Each row comes from the steps of one walk. Every step used is in the known rows, and no mark comes twice. Write the walk behind each row, first mark first.
Known rows
k z: -2.08, +0.24, -2.28, -2.34, +2.40, -1.76, +1.47, +1.46, -4.10, +0.01, -0.56, -1.37, +0.68, -0.85, +1.02, +0.64, +0.58, -1.18, -1.96, +0.24
f e v: +1.48, -1.74, +1.09, +0.18, -3.48, -0.35, -1.00, +1.81, -0.34, +0.38, -0.30, -0.82, -0.26, +0.38, -1.58, -0.55, +0.42, +1.19, +3.21, -0.74
k h: -1.09, -1.27, +0.67, -2.91, -1.34, +0.64, +1.90, +2.01, +0.28, -0.57, +0.40, +0.46, +3.02, -1.56, +3.14, +1.66, +1.53, -3.10, -0.46, -1.52
z v f e k: +0.46, -0.02, +0.48, +0.75, +1.31, -1.67, -3.09, +2.36, -0.18, +0.95, +1.35, -3.36, -1.41, +4.22, -3.10, -3.10, +0.74, +2.92, +0.76, +0.34
h v k z f: -1.12, +3.05, -0.87, +2.22, +2.49, -0.36, +0.28, -3.19, -3.33, +1.08, +0.29, +0.70, -1.39, -0.72, -1.83, -0.33, -2.34, -0.05, -2.73, +1.44
h v f k: +1.68, -0.28, +0.04, +0.86, +0.34, +3.62, +1.64, -2.23, +4.95, -0.80, +0.09, +0.74, -0.20, +0.94, +1.19, +2.24, -2.16, +1.58, +0.89, -0.72
e k z f h: -2.68, +1.04, -3.43, +2.00, +3.00, -4.09, -0.16, -0.19, -5.91, -2.29, +0.17, -1.60, -0.20, -1.37, -0.89, -1.56, +1.83, -1.25, +0.56, +1.62
e k z f h v: -0.44, +1.11, -2.19, +1.09, +1.00, -3.47, +0.93, -2.05, -3.97, -2.16, -0.41, -1.79, -1.44, -1.41, +0.82, -1.71, -1.49, -1.62, +0.51, +2.36
z f e k: -0.58, +0.48, +0.09, +2.96, +2.34, -2.17, -2.30, +0.56, -2.94, +0.28, +2.87, -3.45, +0.95, +1.79, -4.55, -1.12, +1.61, +0.60, +0.80, +0.46
z f e v: +0.77, -1.02, +1.01, +1.90, -3.34, +0.01, -1.59, -0.21, -1.54, +0.60, +1.57, -0.33, -1.66, +1.73, -3.89, -1.71, +0.68, +0.80, +3.29, -1.44
h v k z f e: +0.44, +2.45, -1.28, +1.37, +3.06, -0.51, -0.46, -2.46, -3.44, +0.62, -0.23, -0.82, -2.11, -0.31, -2.69, -1.88, -0.67, +0.94, -2.51, +1.89
v k z f e: -0.94, +2.32, -1.40, +2.01, +4.31, -0.64, -0.96, -1.07, -4.55, +0.75, +0.23, -1.01, -1.24, -0.13, -3.99, -1.42, +1.55, +1.06, -2.50, +1.29
v k: -0.90, +1.40, +2.47, +2.64, +1.85, +0.37, -0.42, +0.77, -0.58, +1.45, -0.38, +1.63, +2.13, -0.73, -0.03, +2.73, -0.01, +1.52, -1.25, +0.76
e k h v f: +1.34, -1.18, +0.16, -2.82, -0.94, +0.35, -0.51, -0.56, +4.40, +0.29, +0.83, -0.04, +0.04, +0.35, +1.13, +0.03, -1.74, -2.42, +0.24, -1.29
z v: -1.25, +0.82, +2.52, +0.04, -1.88, +0.20, +0.77, +2.30, -2.03, +0.72, +0.65, -1.21, -0.41, +3.34, +1.62, -1.25, +0.04, +2.29, +0.16, -0.31
e v: +0.28, -1.65, +1.58, +0.69, -4.33, -0.32, -0.28, +1.47, -0.04, +0.58, +0.27, +0.43, +0.50, +0.31, -0.06, +1.15, -0.76, +0.14, +3.19, -1.20
k h v f e: +2.67, -1.37, +0.22, -4.33, -1.17, +2.00, +0.38, -0.42, +3.42, +0.07, -0.10, -0.17, -1.15, +0.64, +0.93, -1.49, +0.28, -1.64, -0.28, -1.57
z k h v: +1.62, -1.76, +0.25, -2.61, -3.75, -1.41, +2.69, -1.84, +2.71, -0.94, +0.68, +1.03, +2.01, -1.75, +2.94, +1.17, -0.94, -1.83, -0.06, +0.86
e v f: +0.38, -1.69, +0.93, -0.81, -3.08, +1.15, -1.63, +0.61, +2.96, +1.70, +0.91, +1.67, -1.52, +2.05, -1.46, -0.10, -0.03, +0.07, +2.83, -2.95
v f: -0.55, -0.54, +0.63, -1.89, +0.60, +1.75, -0.40, +0.52, +1.79, +1.43, +1.78, +1.07, -0.21, +2.36, -0.39, +0.56, +1.36, -0.44, -0.08, -3.06

Which walk is each row?
-0.31, +1.91, -1.11, -0.10, +2.66, -1.20, +0.77, -1.18, -2.23, +0.80, -2.14, +0.07, -0.34, -2.39, +1.28, +0.98, -2.88, +0.35, -3.20, +2.90 : h v k z
+0.49, +0.17, -3.74, -0.80, +2.65, +1.46, +1.73, -2.06, +1.71, -1.63, -1.55, -0.57, -1.13, -0.86, +0.98, +1.06, -2.31, +0.63, -1.47, +0.51 : h v f k z
+0.83, -0.70, +0.29, -2.20, +1.52, +1.26, -0.98, +1.06, +1.16, +0.99, +0.88, -0.43, -0.68, +2.38, -1.73, -0.98, +2.57, +0.68, +0.19, -2.11 : v f e
+0.24, -0.66, +1.77, +0.94, -3.29, +0.62, -0.71, +1.01, +1.86, +0.27, -1.91, +2.61, +1.83, -2.99, +1.23, +1.84, -0.55, -0.89, +0.69, +0.31 : e v k h
-2.10, +1.92, -1.50, +0.72, +4.02, -1.55, -0.01, +0.55, -3.40, +0.74, -1.89, +0.33, +0.86, -2.32, +0.17, +1.50, -0.19, +0.57, -2.99, +1.98 : v k z
-1.05, +0.81, -2.40, -0.42, +3.00, -1.02, +0.12, -0.27, -4.90, -0.06, +1.37, -1.90, -1.11, +0.69, -3.09, -2.08, +2.27, -0.27, -1.32, -0.16 : k z f e
+1.07, -2.58, -0.58, +0.08, -2.98, +3.35, +0.37, +0.16, +5.62, -1.78, -0.87, +1.86, +0.76, -1.40, +1.11, +2.01, -0.25, -0.46, +2.46, -1.73 : e v f k h
+1.05, +1.69, +2.15, +2.25, +0.20, -0.20, +1.11, -1.11, +0.07, -0.68, -2.70, +1.89, +0.33, -2.46, +3.17, +1.42, -1.68, +1.00, -0.08, +2.74 : f h v k
-2.19, +2.43, -2.05, +2.84, +3.34, -1.88, +0.29, -1.35, -5.31, -1.35, -1.38, +1.43, -1.06, -2.18, -0.21, -0.54, +1.79, -0.22, -1.08, +1.83 : v k z f h
-1.63, +0.85, -1.81, -1.07, +1.95, -1.95, -1.99, +1.72, -1.21, +1.28, +0.45, -2.29, -2.51, +3.47, -1.19, -3.15, -0.58, +1.65, -1.01, +0.09 : e k z v f
+1.22, +0.13, +2.10, +3.29, -1.45, +0.07, -2.39, +0.75, -0.08, +0.90, -1.78, +1.23, -0.26, -0.71, -2.36, +0.48, -0.51, +2.91, +1.22, +1.37 : f e v k
-1.16, +0.63, -0.02, +4.55, +1.37, +2.84, +1.58, -1.88, -0.13, -1.59, +2.02, +0.09, +1.33, +0.52, -1.65, +2.50, +0.31, +1.59, +0.94, -0.78 : z f k
+0.60, +1.74, +2.82, +1.88, +0.43, +1.05, +0.36, -1.31, +0.93, +1.34, -0.81, +1.13, +1.02, -1.25, +1.45, +2.28, -2.91, +1.47, -1.29, +1.53 : h v k
+0.90, -0.14, -3.44, -1.98, +3.56, -3.10, -1.57, +0.14, -1.22, +0.06, -0.74, -3.49, -1.55, +0.18, -1.59, -2.17, -1.34, -0.21, -1.29, +1.69 : h v f e k z
+0.28, -0.57, -1.80, +0.71, -1.84, -1.17, -1.26, -0.16, -3.40, +0.36, +0.22, -1.12, -2.46, +0.61, -3.86, -2.60, +0.42, +0.13, +1.63, -0.29 : k z f e v
-0.92, +0.19, +1.69, +0.04, +0.23, +1.11, +0.36, +1.03, +0.89, +0.04, -1.00, +2.06, +2.94, -3.02, +1.86, +2.49, +0.61, -1.11, -1.51, +0.38 : v k h
+1.37, -1.00, +0.17, -0.85, -2.39, +2.69, +3.47, -1.26, +3.52, -2.47, -1.15, +0.31, +2.09, -2.79, +4.23, +2.74, -2.46, -1.22, +0.21, +0.25 : f k h v
-0.54, -0.78, -0.52, +0.36, +0.51, -1.53, -1.15, +0.87, -1.32, -0.95, +1.86, -2.14, +1.84, -0.58, -1.79, -1.03, +2.05, -1.91, +0.30, +0.04 : z f e k h
-1.11, +2.63, +3.51, +3.37, +0.20, +0.47, -0.61, +1.25, -1.42, +1.93, -0.66, +0.66, -0.09, +1.86, +0.41, -0.07, -0.72, +4.00, -1.21, +1.47 : z v k
-0.70, +0.57, +1.82, -1.31, -0.84, +1.70, -0.65, +1.28, +1.14, +1.90, +1.44, +0.30, -2.24, +4.91, +0.35, -2.05, +0.29, +2.11, +0.02, -2.32 : z v f
-0.29, -0.32, -0.14, -1.25, +0.42, +0.28, +0.48, +0.84, +0.35, -1.17, -0.59, +1.57, -0.36, +0.54, +2.06, -0.08, +2.94, -0.67, +1.67, -1.36 : v f h
+1.29, -1.17, +0.48, -4.57, -2.03, +2.51, +1.02, -0.94, +4.67, +0.50, +0.47, +1.45, -0.52, +0.26, +2.50, +0.05, -1.02, -2.95, -0.25, -2.39 : k h v f
+0.62, -1.70, -0.87, -2.16, +0.77, -0.84, -1.78, +1.97, +1.66, -0.55, +0.75, -1.49, +1.58, -0.38, -0.86, -0.58, +2.18, -1.83, +0.21, -0.81 : v f e k h
+0.53, -1.51, +0.03, -0.18, -3.07, -0.02, -0.76, +0.63, +1.28, -0.99, -1.42, +2.27, -1.92, +0.36, +1.05, -0.77, +1.41, -0.41, +3.83, -1.32 : e v f h
-0.02, -0.72, +0.09, -0.64, -1.56, +3.60, +1.19, +0.60, +4.08, -1.49, -0.53, +0.81, +0.24, +0.77, +2.16, +0.34, +0.35, +1.03, +0.27, -1.13 : z v f k h
-0.79, +1.20, +2.53, +0.33, -1.26, +0.93, +0.26, +1.73, +0.20, +0.48, -1.24, +1.35, +0.97, -0.59, +2.48, +0.16, -0.16, +1.12, -1.76, +1.20 : z v k h
-0.35, -2.35, -0.34, -1.85, -2.33, -2.10, +1.72, +0.13, +1.48, -1.02, +1.20, +1.31, +3.43, -1.81, +1.58, +1.78, +2.53, -1.66, -0.32, +0.16 : z k h
+1.83, -1.71, -0.47, -3.53, -2.83, +0.08, +1.28, -2.66, +5.59, +0.30, +1.11, +2.23, -0.18, +0.24, +1.56, +0.20, -0.19, -1.78, -0.04, -1.22 : z k h v f
+1.25, -0.42, +0.12, -0.17, -1.29, -0.68, +0.06, -1.25, +0.35, -0.82, +1.45, -2.10, +0.48, -0.50, -0.50, -1.21, -1.14, -2.23, +0.32, +0.61 : z f e k h v
